Each row was made from one path, in order. Every step used is in the known rows, and no mark comes twice. Write each row's path.
In the rows, 128 means zero.
Known rows
kobi rilerof movo tukun devi midu: [ 80  94 142 142 137 156 142 148 170 105 195 124 135 141 139 114 194  73
 148  93 129 160 134 122]
tukun devi: [149 126 131 134 149 129 132 142 119 124 134 110 133 124 115 126 137 110
 136 130 127 119 124 113]
tukun movo midu: [141 128 118 134 135 136 161 124 166 128  79 148 127 123 119 128  92 131
 139 125 146 131 130 134]
tukun movo midu devi: [132 135 118 117 131 130 167 103 190 119 102 152 134 127 116 124  91 134
 146 105 133 126 118 128]
midu devi tukun movo: [ 99 132 136 113 143 116 164  94 131 128 152 176 133 142 128 129 122 137
 164 109 128 169 151 134]
devi tukun movo: [109 127 134 128 146 123 156 115 117 138 129 172 126 138 127 131 119 130
 152 134 140 173 161 138]
tukun movo: [132 132 135 132 130 127 170 115 122 137 120 164 129 134 119 126 121 140
 132 133 136 147 135 133]
babav rilerof devi midu movo: [132 128  93 171 120 122 104  39  72 130  88 194 126 132 127 130 130 154
  98 111 137  72 159 135]
midu devi: [120 133 126 112 122 123 139 108 151 122 152 133 134 131 125 125 129 134
 136 105 113 122 119 125]
movo tukun devi rilerof: [143 123 129 119 160 160 167 141 129 106 116  91 134 125 117 130 113 122
 169 131 128 134  91 130]
devi rilerof: [137 131 146 112 139 141 152 127 148 118 112 122 131 125 129 128  98 143
 148 141 136 150 109 138]
rilerof devi midu movo: [131 115  93 135 132 128 104  57  96 136 105 200 131 129 121 127 127 156
 100 131 134  77 127 135]
babav rilerof: [127 141 127 157 113 122 122 111  99 123 111 119 122 131 134 131 128 126
 130 111 129 120 160 129]
rilerof devi midu movo tukun: [112 111  81 143 137 146 107  58  93 131 106 185 130 134 124 129 134 152
 112 118 132  69 120 139]
movo midu devi: [125 130 114 109 128 133 130 120 202 110 110 121 133 120 123 126 100 122
 139  96 123 107 114 126]
devi rilerof movo: [117 133 170 114 140 149 149 155 142 101 137 132 136 123 148 130 115 123
 158 129 134 189 109 143]
babav rilerof devi tukun movo: [ 97 138 139 173 141 122 119  81  68 131  95 201 120 139 132 138 124 140
 144 124 161 140 177 141]
midu devi rilerof kobi: [115 141 140  72 124 135 170 129 184 123 132 113 139 134 137 128 104 147
 150 112 109 140 134 137]
babav rilerof devi midu: [107 136 125 184 121 123  89  66  77 132 110 175 123 126 133 125 151 146
 116 111 132  99 156 134]
midu movo tukun devi rilerof babav: [155 111 108 128 150 160 184 105 116 102 124  86 142 132 104 131 104 116
 164 124 118 120  88 118]
kobi rilerof: [ 98 107 134 128 113 132 140 134 187 126 151 128 124 144 128 121 142 107
 124 123 146 135 137 123]
midu movo tukun devi rilerof kobi: [151 120  99  78 148 159 183 133 139 115  96  94 139 138 122 136  89 126
 148 124 122 105 131 135]
babav rilerof movo midu: [120 137 138 153 117 138 113 150 145  96  93 117 126 117 151 133 115  92
 144  90 140 135 155 134]
devi tukun: [109 121 129 119 141 121 115 127 125 130 133 140 126 133 135 132 128 124
 150 125 132 156 155 134]

Which path is each row?
[128 125 155 141 128 141 166 125 136 112 141 100 136 125 120 126 115 130
 159 131 122 158 101 123] => devi rilerof babav
[ 98  95 101 137 120 131 119  68 159 133 136 200 127 147 119 121 148 140
  95 124 154  89 137 130] => kobi rilerof devi midu movo
[101 123 123 137 161 134 115 112 151 129  70 205 125 123 126 137  99 133
 148 133 167 136 137 140] => rilerof devi tukun movo midu
[108 115 138 145 152 152 129 137 105 108 170 123 139 126 136 122 174  87
 153  98 111 151 127 127] => rilerof movo tukun devi midu
[ 63 105 147 138 143 130 139 112 155 134 136 214 121 150 131 129 142 124
 138 138 172 162 154 136] => kobi rilerof devi tukun movo
[134 116  81 112 127 147 141 101 113 121 109 134 130 140 126 135 107 133
 126 117 129  91 121 135] => midu movo tukun
[148 127 156 108 164 158 146 180 187  85  99 105 137 107 133 130 101  93
 170 123 145 168  98 129] => tukun devi rilerof movo midu
[107 125 114  97 142 126 115 120 194 114 117 138 131 125 130 130 106 120
 162  93 130 133 142 129] => movo midu devi tukun
[145 117  90 127 124 124 140  72 113 135 118 161 131 134 119 123 127 147
 110 117 121 103 142 133] => devi midu movo
[140 122 126 145 146 127 132 118 111 133 141 126 133 124 113 118 160 117
 132 120 114 120 137 119] => tukun devi midu
[113 121 142 128 153 155 129 169 111 101 153 106 137 126 140 131 150  79
 156 106 121 150 115 124] => rilerof movo tukun devi
[107 126 156 115 141 167 152 154 139  94 137 119 136 128 152 133 118 116
 171 119 132 174  98 148] => devi rilerof movo tukun
[112 128 133 174 137 147 125 122  77 105 150 111 134 127 144 124 176  88
 155  80 115 141 157 127] => babav rilerof movo tukun devi midu
[131 131 143 128 130 146 210 100 207 107 118 125 141 124 108 124  82 134
 177 108 128 155  90 124] => tukun movo midu devi rilerof babav
[148 130 140  88 150 142 166 161 153 121 110  92 137 128 124 129 115 122
 149 134 120 140 137 129] => tukun devi rilerof kobi
[132 120 114 130 153 149 136 141 113 115 135 100 131 129 121 130 137 104
 148 116 121 111 115 121] => movo tukun devi
[ 62 103 147  99 130 136 121 156 252  91 166 148 132 138 148 125 134  78
 168  78 147 180 151 129] => kobi rilerof movo midu devi tukun
[129 126 137 120 129 145 167 114 207  98 125  97 141 120 117 124  93 128
 171 102 119 138  86 120] => movo midu devi rilerof babav
[112 140 129 169 123 128  92  96  78 119  98 159 123 124 135 135 131 138
 117 119 145  96 143 132] => babav rilerof devi
[119 123  81 169 120 140 104  38  59 124  87 176 125 137 131 132 128 149
 113 102 133  57 153 141] => babav rilerof devi midu movo tukun
[ 96 130 154  99 140 163 160 132 154  87 163 124 142 131 150 130 116 117
 179  96 120 169  93 144] => midu devi rilerof movo tukun
[ 64  99 139 129 140 130  99 122 163 128 142 176 120 145 136 131 147 116
 134 129 163 143 150 132] => kobi rilerof devi tukun
[130 113  72 126 125 142 141  72 105 130 125 148 131 140 125 125 127 142
 123 108 119  91 136 137] => devi midu movo tukun
[114 130 152 125 125 138 173 103 155 108 165 105 142 131 122 124 118 136
 167 112 109 151  92 119] => midu devi rilerof babav
[106 138 172  98 136 144 157 132 162  93 162 138 141 126 148 126 116 127
 163 108 124 182 101 139] => midu devi rilerof movo
[ 93 101 144 150 104 130 152 134 171 120 184 104 130 145 124 121 163  97
 136 115 130 146 129 110] => kobi rilerof babav
[ 73 100 131 130 145 136 130 122 206 127  99 201 121 141 126 129 115 116
 144 128 182 150 149 137] => kobi rilerof devi tukun movo midu
[164 119  96 103 154 160 175 115 125 101  99 109 136 129 115 133  87 133
 151 132 134 106  97 130] => midu movo tukun devi rilerof
[ 87  91  89 137 121 149 122  66 153 129 133 186 127 153 123 123 149 129
 107 114 148  77 129 138] => kobi rilerof devi midu movo tukun
